Each row comes from the steps of one walk. Every step used is in the known rows, and no mark comes twice. Write the walk behind each row, first mark first.
Known rows:
Z -> N -> E -> J: 8; -16; 7; -2; 4; -4; 5; 2; 18; -2; 3; -5; 16; -9; -1; -9; 7; -7; 4; 6; 6; -2; -8; 7; -1; -11; -1; 9; -5; -5; -8; 18; -11; 10; 4; -24; -13; 8; 1; 16; 3; -6; 3
J -> E -> M -> F: 11; 5; -16; -9; -5; -9; 1; -11; 3; 2; 5; 1; -2; 12; -4; -7; -27; -2; -2; -12; 22; -3; -1; -8; -14; 13; 5; -10; -18; -17; -1; 4; -1; 13; -3; 38; 2; 7; 5; -7; -13; -7; -4
Q -> N: 7; 7; -29; -12; -1; -1; -6; 5; -5; 0; 6; -2; -21; -6; 0; -8; 4; -7; 5; -11; -24; 12; 0; -1; -2; 1; 8; -15; 1; -4; 0; 1; -5; 2; 6; 4; 5; -3; -9; 0; 5; -10; 2
E -> M -> Q -> L: 12; 8; -30; 1; -14; 6; -18; 2; -14; -11; 3; 4; 21; 4; 3; -13; -16; -10; 2; 6; -1; -2; -18; -18; -10; 0; 3; -2; 3; -2; -3; 11; 3; -2; 0; 4; -4; -16; -5; -9; -23; -1; 6
Q -> N -> E -> M: 12; 0; -24; 19; -24; 6; -10; 5; -7; -5; 9; 5; -23; -13; 3; -10; 5; 0; 2; -8; -8; 8; 4; 2; 2; 2; 9; -20; 2; -10; -7; 9; 4; 7; 5; -11; 1; -29; -8; 4; -14; -10; -4
L -> Q -> N -> E -> J -> Z: 20; -4; -16; -9; -1; 1; -10; 5; 2; 2; 2; 1; -39; -24; 3; -7; -11; -4; 5; -19; -12; 3; 8; -7; 10; -3; 6; -9; -2; -5; -3; 0; -3; -1; 11; -17; 3; -18; -5; 21; 35; -2; -2
Q -> N -> E: 12; 0; -28; 5; -15; 2; -9; 6; 1; -7; 7; -2; -19; -14; 1; -9; 10; -4; 4; -18; -22; 11; 10; 12; 7; 4; 8; -16; 4; -2; -7; 6; 2; 4; 7; -15; 3; -4; -9; 4; 3; -13; -2
J -> Z -> M: -6; -3; -13; -19; 10; -9; 1; 12; 5; 7; -11; -1; 26; 8; 1; -11; -13; -10; 12; 14; -10; 21; -8; 0; -9; 24; 9; 11; -15; -5; 4; 7; -3; 7; -4; 23; -1; 8; -8; 3; 4; -14; 9
L -> Q -> N -> E -> J: 17; -4; -21; -10; 3; 6; -18; 4; 0; -1; 7; -2; -51; -24; -1; -9; -6; -2; 5; -28; -19; -1; 5; -3; 8; -11; 4; -14; 5; -1; -4; -1; -10; 3; 13; -34; 4; -14; -6; 19; 26; -2; 0
N -> E: 0; -3; -18; -1; -14; -2; -6; 7; 7; -4; -1; -8; 14; -2; 0; -8; 3; -6; 10; -15; -16; 6; 3; 12; 5; 8; 7; -4; -4; 7; -5; 10; -8; 9; -3; -5; -5; 15; -9; 6; 0; -10; 3
M -> Q: 7; 7; -25; -17; -2; 3; -8; 3; -6; -9; 3; -5; 19; 15; -1; -9; -7; -11; 8; -11; -16; -4; -1; -14; -2; 2; 5; 2; 4; 13; -7; 7; -2; -3; -1; 1; 4; 24; -5; -8; 15; -3; 7
N -> E -> M -> Q: 9; -2; -19; 17; -29; 9; -10; 4; -7; -13; 3; 3; 16; 4; 3; -12; -7; -1; 5; -8; 3; -5; 2; -8; 1; 5; 7; -4; 5; 6; -13; 15; 6; 5; -3; -12; -2; -8; -5; -3; -7; -5; -1
R -> J: -5; 1; -6; -14; 10; 1; 4; 12; -5; 4; 4; -6; -5; 6; -1; -2; -2; -11; 2; -5; -8; 5; -7; 4; -10; 15; 8; -5; -9; 4; -3; -1; -19; 8; -6; 23; 5; 40; -16; -5; 13; -11; -4
Z -> M -> E -> N: 1; 7; -20; -12; 14; 9; -17; 8; -9; 9; 7; 1; -3; 23; -5; -13; 8; -3; 13; -6; -18; 7; -4; -2; -10; 12; 0; 10; -7; -19; 0; 13; -18; 3; 2; -15; 9; 47; -14; -2; -29; -10; 7
R -> J -> E -> M -> Q -> L: 10; 0; -18; 3; -5; 3; -4; 0; -13; -2; 3; 5; -2; 0; 1; -5; -31; -7; -8; -1; 8; -5; -10; -4; -24; 18; 6; -3; -8; -14; -9; 3; 13; -4; -6; 28; 6; 18; -8; -17; -9; -6; -10
Q -> N -> E -> J -> Z -> M: 17; -12; -16; 2; -8; -1; -8; 3; 4; -6; 1; 4; -17; -14; 2; -16; 4; -4; 4; -2; -15; 17; 1; 0; 5; 3; 7; -1; -8; -16; -9; 5; 10; 3; 11; -17; -4; -7; -2; 7; 8; -7; -1
M -> E: -1; 8; -18; -13; 0; 2; -5; 3; -5; 1; 16; -5; 8; 24; -3; -7; 7; -9; 17; -17; -9; -2; -4; -5; 2; 8; 1; 5; -5; -2; 0; 10; -22; -3; -4; 11; 7; 48; -10; -4; -4; -10; 1
N -> E -> J -> Z: 12; -11; -5; -2; -11; -6; 0; 0; 9; -2; -6; -5; 22; -6; 3; -7; -1; -8; 10; -8; 0; 5; -2; -6; 5; 4; 5; 8; -21; -2; -9; 8; -2; 4; 1; 0; -14; 20; 0; 9; 15; 0; -1
L -> Q -> N -> E -> M: 10; 2; -24; 5; -10; 9; -17; 9; -7; 2; 7; 3; -49; -21; 2; -9; -12; 2; 3; -16; -10; 1; 5; 2; 5; -2; 8; -22; 10; -4; -1; 3; -6; 4; 6; -20; 10; -43; -11; 17; 9; -10; -1
L -> Q -> N -> E -> J -> Z -> M -> F: 25; -5; -16; -15; 13; 0; -16; 0; 11; -9; 7; 2; -52; -10; -1; -18; -11; -4; -1; -14; -4; 4; 9; -4; 15; -2; 5; -7; 0; -10; -2; 1; -5; 8; 16; -26; 10; -15; 1; 18; 29; -7; -2

Which walk is each row?
8; 1; -11; -17; 3; 3; -7; -5; -5; -2; 16; -6; 1; 21; -4; -9; 8; -10; 15; -22; -4; -7; -10; -21; 0; -4; -3; 11; -14; -7; -5; 7; -25; -3; 1; -4; -2; 58; -3; -1; 1; 1; -1  M -> E -> J
19; -12; -5; -9; 1; -7; -5; -3; 17; -14; 0; -3; 10; 7; -1; -18; -1; -8; 5; -2; 6; 6; -1; -6; 10; 8; 4; 9; -19; -7; -8; 9; -3; 13; 6; -9; -8; 20; 5; 7; 13; -4; -1  N -> E -> J -> Z -> M -> F
9; -9; 1; 18; -12; 5; 3; 5; 6; -6; 7; 5; 22; 0; 2; -12; -3; -3; 0; 16; 17; -8; -4; 3; -5; -1; 4; 5; 9; -4; -10; 25; 1; 6; -1; -20; -1; -18; -1; 7; -8; -12; 2  Z -> N -> E -> M -> Q
1; -5; 4; -16; 11; -12; 19; 9; 14; 15; -4; -1; 38; 0; 3; -3; -8; -11; 7; 24; 10; 8; -9; 2; -6; 12; 6; 12; -12; -8; 3; 16; -7; 3; -5; 25; -5; -1; -4; 11; 13; -15; 7  J -> Z -> N
15; -14; -9; -3; -8; 0; -8; 2; 6; -14; -5; 1; 22; 3; 2; -15; -6; -7; 8; 0; -3; 4; 0; -11; 4; 6; 6; 15; -9; -2; -14; 11; 11; 2; 4; -18; -7; 20; 2; 3; 18; 0; 2  N -> E -> J -> Z -> M -> Q
9; -9; -10; -3; -11; -2; -8; 1; 7; -7; -1; -8; 7; -5; -1; -9; 4; -7; 10; -18; -9; 0; -4; -3; 4; -6; 2; 1; -12; 3; -10; 7; -10; 9; 3; -15; -13; 26; -2; 7; 6; 2; 1  N -> E -> J
0; -4; -9; -15; 13; 3; -14; 2; -2; -6; 10; -3; 0; 23; -6; -17; 3; -8; 15; -8; -11; 4; -16; -12; -8; -1; -2; 15; -9; -11; -2; 8; -21; 3; 3; -12; 2; 46; -4; -1; -10; -5; 4  Z -> M -> E -> J
21; 6; -24; 0; -4; 7; -17; 1; -1; -7; 14; 3; -59; -12; 0; -12; -10; 1; -3; -20; 4; -5; 10; -1; 13; -2; 6; -25; 10; -5; 1; 4; -13; 10; 10; -20; 14; -36; -5; 15; 11; -10; -4  L -> Q -> N -> E -> M -> F
11; -10; 3; 13; -13; -1; 13; 5; 7; 1; -1; 8; 38; 0; 7; -10; -10; -4; 2; 26; 23; -2; -1; -3; -1; 12; 6; 12; -2; -8; -9; 26; 10; 0; -3; 5; -3; -21; 0; 8; 6; -14; 1  J -> Z -> N -> E -> M -> Q
-1; -3; -4; 2; -1; 0; 9; 4; -10; 12; 3; 2; -13; 3; -2; 1; -25; -2; -3; -5; 15; 0; -7; 1; -28; 22; 8; -8; -18; -16; -7; 0; 0; 8; -9; 43; 5; 22; -10; -10; -3; -9; -12  R -> J -> E -> M
19; -6; -15; -16; 5; 0; -7; -1; -5; -8; 0; 8; -1; 1; 1; -17; -8; -8; 4; 5; -13; 9; -5; -27; -6; -1; 5; 10; -8; -12; -8; 4; 12; -5; 11; -8; 0; 9; 2; -5; 24; 2; 3  E -> J -> Z -> M -> Q -> N
3; -3; -14; 14; -24; 3; -7; 8; -1; -3; 1; -1; 10; -3; 2; -9; -3; -1; 7; -5; 4; 3; -4; 3; -2; 8; 7; -9; -5; -1; -6; 12; -8; 12; -4; -2; -6; -12; -8; 5; -16; -8; 0  N -> E -> M
9; -16; -5; -3; -4; -5; -4; 5; 10; -5; -7; -2; 17; -2; 1; -13; -3; -6; 10; 1; -5; 11; -5; -2; 1; 7; 5; 11; -18; -7; -9; 8; 1; 8; 2; -10; -12; 16; -1; 9; 9; -4; 2  N -> E -> J -> Z -> M
-4; -6; 0; -13; 16; -3; 8; 16; -1; 6; -4; 1; 6; 10; 1; -6; -10; -11; 2; 15; -3; 15; -9; 5; -14; 32; 11; 6; -16; -6; 0; 2; -6; 8; -7; 30; 6; 31; -15; -5; 16; -17; -2  R -> J -> Z -> M
29; -4; -22; 2; -19; 5; -7; -3; -4; -15; 5; 5; -7; -7; 4; -12; 1; -6; 2; -13; -11; -1; 11; -19; 11; -1; 6; 1; 2; -3; -17; 8; 19; -9; 11; -18; 1; 7; 2; -4; 30; 1; -4  M -> Q -> N -> E -> J -> Z
11; -12; 10; -20; 13; -10; 14; 1; 13; 11; -4; -1; 27; -3; 2; -6; -5; -11; 6; 17; 15; 1; -16; -16; -8; -3; 0; 16; -20; -11; -3; 12; -8; 3; 1; 13; -14; 11; 4; 12; 18; -2; 5  E -> J -> Z -> N
3; -14; 17; 14; -1; 0; 20; 13; 5; 10; 2; 6; 12; -3; 6; -2; -5; -4; -6; 27; 30; 3; -7; 8; -10; 22; 10; 5; -11; -13; -7; 17; -2; 8; -8; 22; 0; -4; -10; 5; 8; -19; -9  R -> J -> Z -> N -> E -> M
1; -5; -4; -11; 13; 2; 5; 13; -6; -2; -2; 4; 7; 16; 1; -9; -13; -11; 1; 14; -3; 8; -6; -4; -12; 28; 12; 11; -8; -1; -6; 5; 4; 1; -5; 25; 11; 34; -12; -11; 25; -14; -2  R -> J -> Z -> M -> Q
17; -9; -22; -1; -4; 7; -21; 2; -3; -21; 7; 4; -20; -1; -2; -22; 1; -5; 2; -8; -25; 6; 2; -8; 1; -7; 5; 0; 11; -5; -14; 7; 12; 1; 13; -42; 5; 7; -1; -5; 10; -4; 3  Z -> M -> Q -> N -> E -> J
4; -11; 3; 0; -1; -11; 16; 9; 19; 7; -4; -2; 38; -7; 4; -6; -1; -8; 7; 19; 11; 8; 0; 14; 3; 13; 7; 11; -10; -8; -3; 21; -2; 4; -4; 10; -6; -5; -4; 16; 10; -17; 3  J -> Z -> N -> E
14; -9; -15; -9; 8; 2; -15; 8; 4; 1; -1; 4; -42; -21; 1; -13; -12; -2; 5; -9; -15; 10; 4; -2; 5; -1; 6; -4; 0; -10; -2; 1; 1; 3; 12; -26; 6; -24; -6; 21; 28; -6; 1  L -> Q -> N -> E -> J -> Z -> M
20; -12; -19; 0; -8; -3; -17; 1; 7; -19; -7; 1; 27; -6; 3; -19; -9; -12; 6; 5; -10; 7; -9; -6; 5; 4; 2; 16; -8; -7; -10; 12; 15; -3; 7; -24; -11; 10; 1; 4; 4; 0; 2  N -> E -> J -> Z -> M -> Q -> L
5; 4; -14; -12; 13; 3; -5; 8; -7; 15; -1; 5; 16; 20; 0; -10; -1; -4; 15; 5; -5; 11; -2; -6; -6; 25; 4; 17; -17; -24; 0; 15; -9; -2; -2; 9; 5; 37; -11; 0; -12; -11; 5  J -> Z -> M -> E -> N
19; 2; -32; 4; -21; 9; -14; 2; -6; -18; 10; 2; -13; -4; 1; -13; 4; -5; 3; -19; -23; 0; 14; -2; 10; 0; 8; -9; 15; 3; -14; 10; 12; -5; 8; -23; 10; 3; -6; -6; 14; -7; -1  M -> Q -> N -> E
-4; 0; -12; -13; 8; -4; 0; 8; 0; 5; 2; 1; 25; 21; -1; -13; -4; -9; 16; 6; -6; 14; -7; -3; -2; 25; 5; 17; -14; -11; 3; 11; -8; -1; -4; 19; 7; 28; -9; -2; -2; -17; 3  J -> Z -> M -> E
2; 1; -3; -7; 18; 8; 2; 12; -12; 14; 4; 6; -4; 22; 0; -6; 1; -5; 5; 9; 3; 8; -2; -2; -12; 32; 7; 13; -19; -22; -4; 9; -11; 0; -4; 16; 12; 60; -18; -8; -4; -15; -4  R -> J -> Z -> M -> E -> N
12; -4; -5; -21; 2; -9; 5; 0; 3; 5; -7; -4; 23; 1; 2; -5; -7; -12; 11; -1; -1; 5; -11; -23; -4; 4; 3; 11; -25; -6; -4; 2; -8; 1; 0; 21; -14; 24; 1; 5; 20; 4; 4  E -> J -> Z
9; -13; 13; 16; -5; 6; 16; 10; -1; 0; 5; 9; 18; 3; 6; -5; -9; -4; -8; 27; 31; -4; -3; -1; -7; 20; 10; 8; -3; -8; -13; 20; 5; 1; -7; 14; 6; 2; -7; 0; 15; -16; -8  R -> J -> Z -> N -> E -> M -> Q
26; -3; -27; 1; -16; 9; -14; -4; -5; -19; 11; 2; -20; -5; 1; -14; 5; -5; 1; -21; -19; -4; 9; -15; 9; -8; 5; -5; 8; 0; -18; 7; 11; -6; 14; -32; 2; 12; 1; -3; 17; 2; -3  M -> Q -> N -> E -> J
5; -11; 8; 10; -8; -5; 16; 8; 11; 9; -2; 5; 35; -5; 6; -7; -7; -3; 4; 27; 25; 5; -6; 6; -3; 14; 7; 8; -11; -12; -3; 23; 0; 7; -6; 13; -7; -28; -3; 13; -5; -16; 1  J -> Z -> N -> E -> M
16; -6; -18; -20; 8; -5; -13; 0; 1; -10; -8; 2; 28; 1; 2; -17; -16; -15; 6; 14; -12; 8; -20; -21; -7; 2; 1; 19; -13; -10; -4; 7; 10; -5; 7; -3; -10; 14; 2; -4; 5; 3; 9  E -> J -> Z -> M -> Q -> L
10; 0; -6; -16; 1; -1; 1; -4; -3; 4; 8; -3; 19; 20; -1; -6; 3; -10; 16; -10; 6; -4; -8; -25; 4; 7; -1; 16; -23; -11; -4; 9; -16; -7; 0; 16; -2; 55; -2; -1; 12; 0; -3  M -> E -> J -> Z
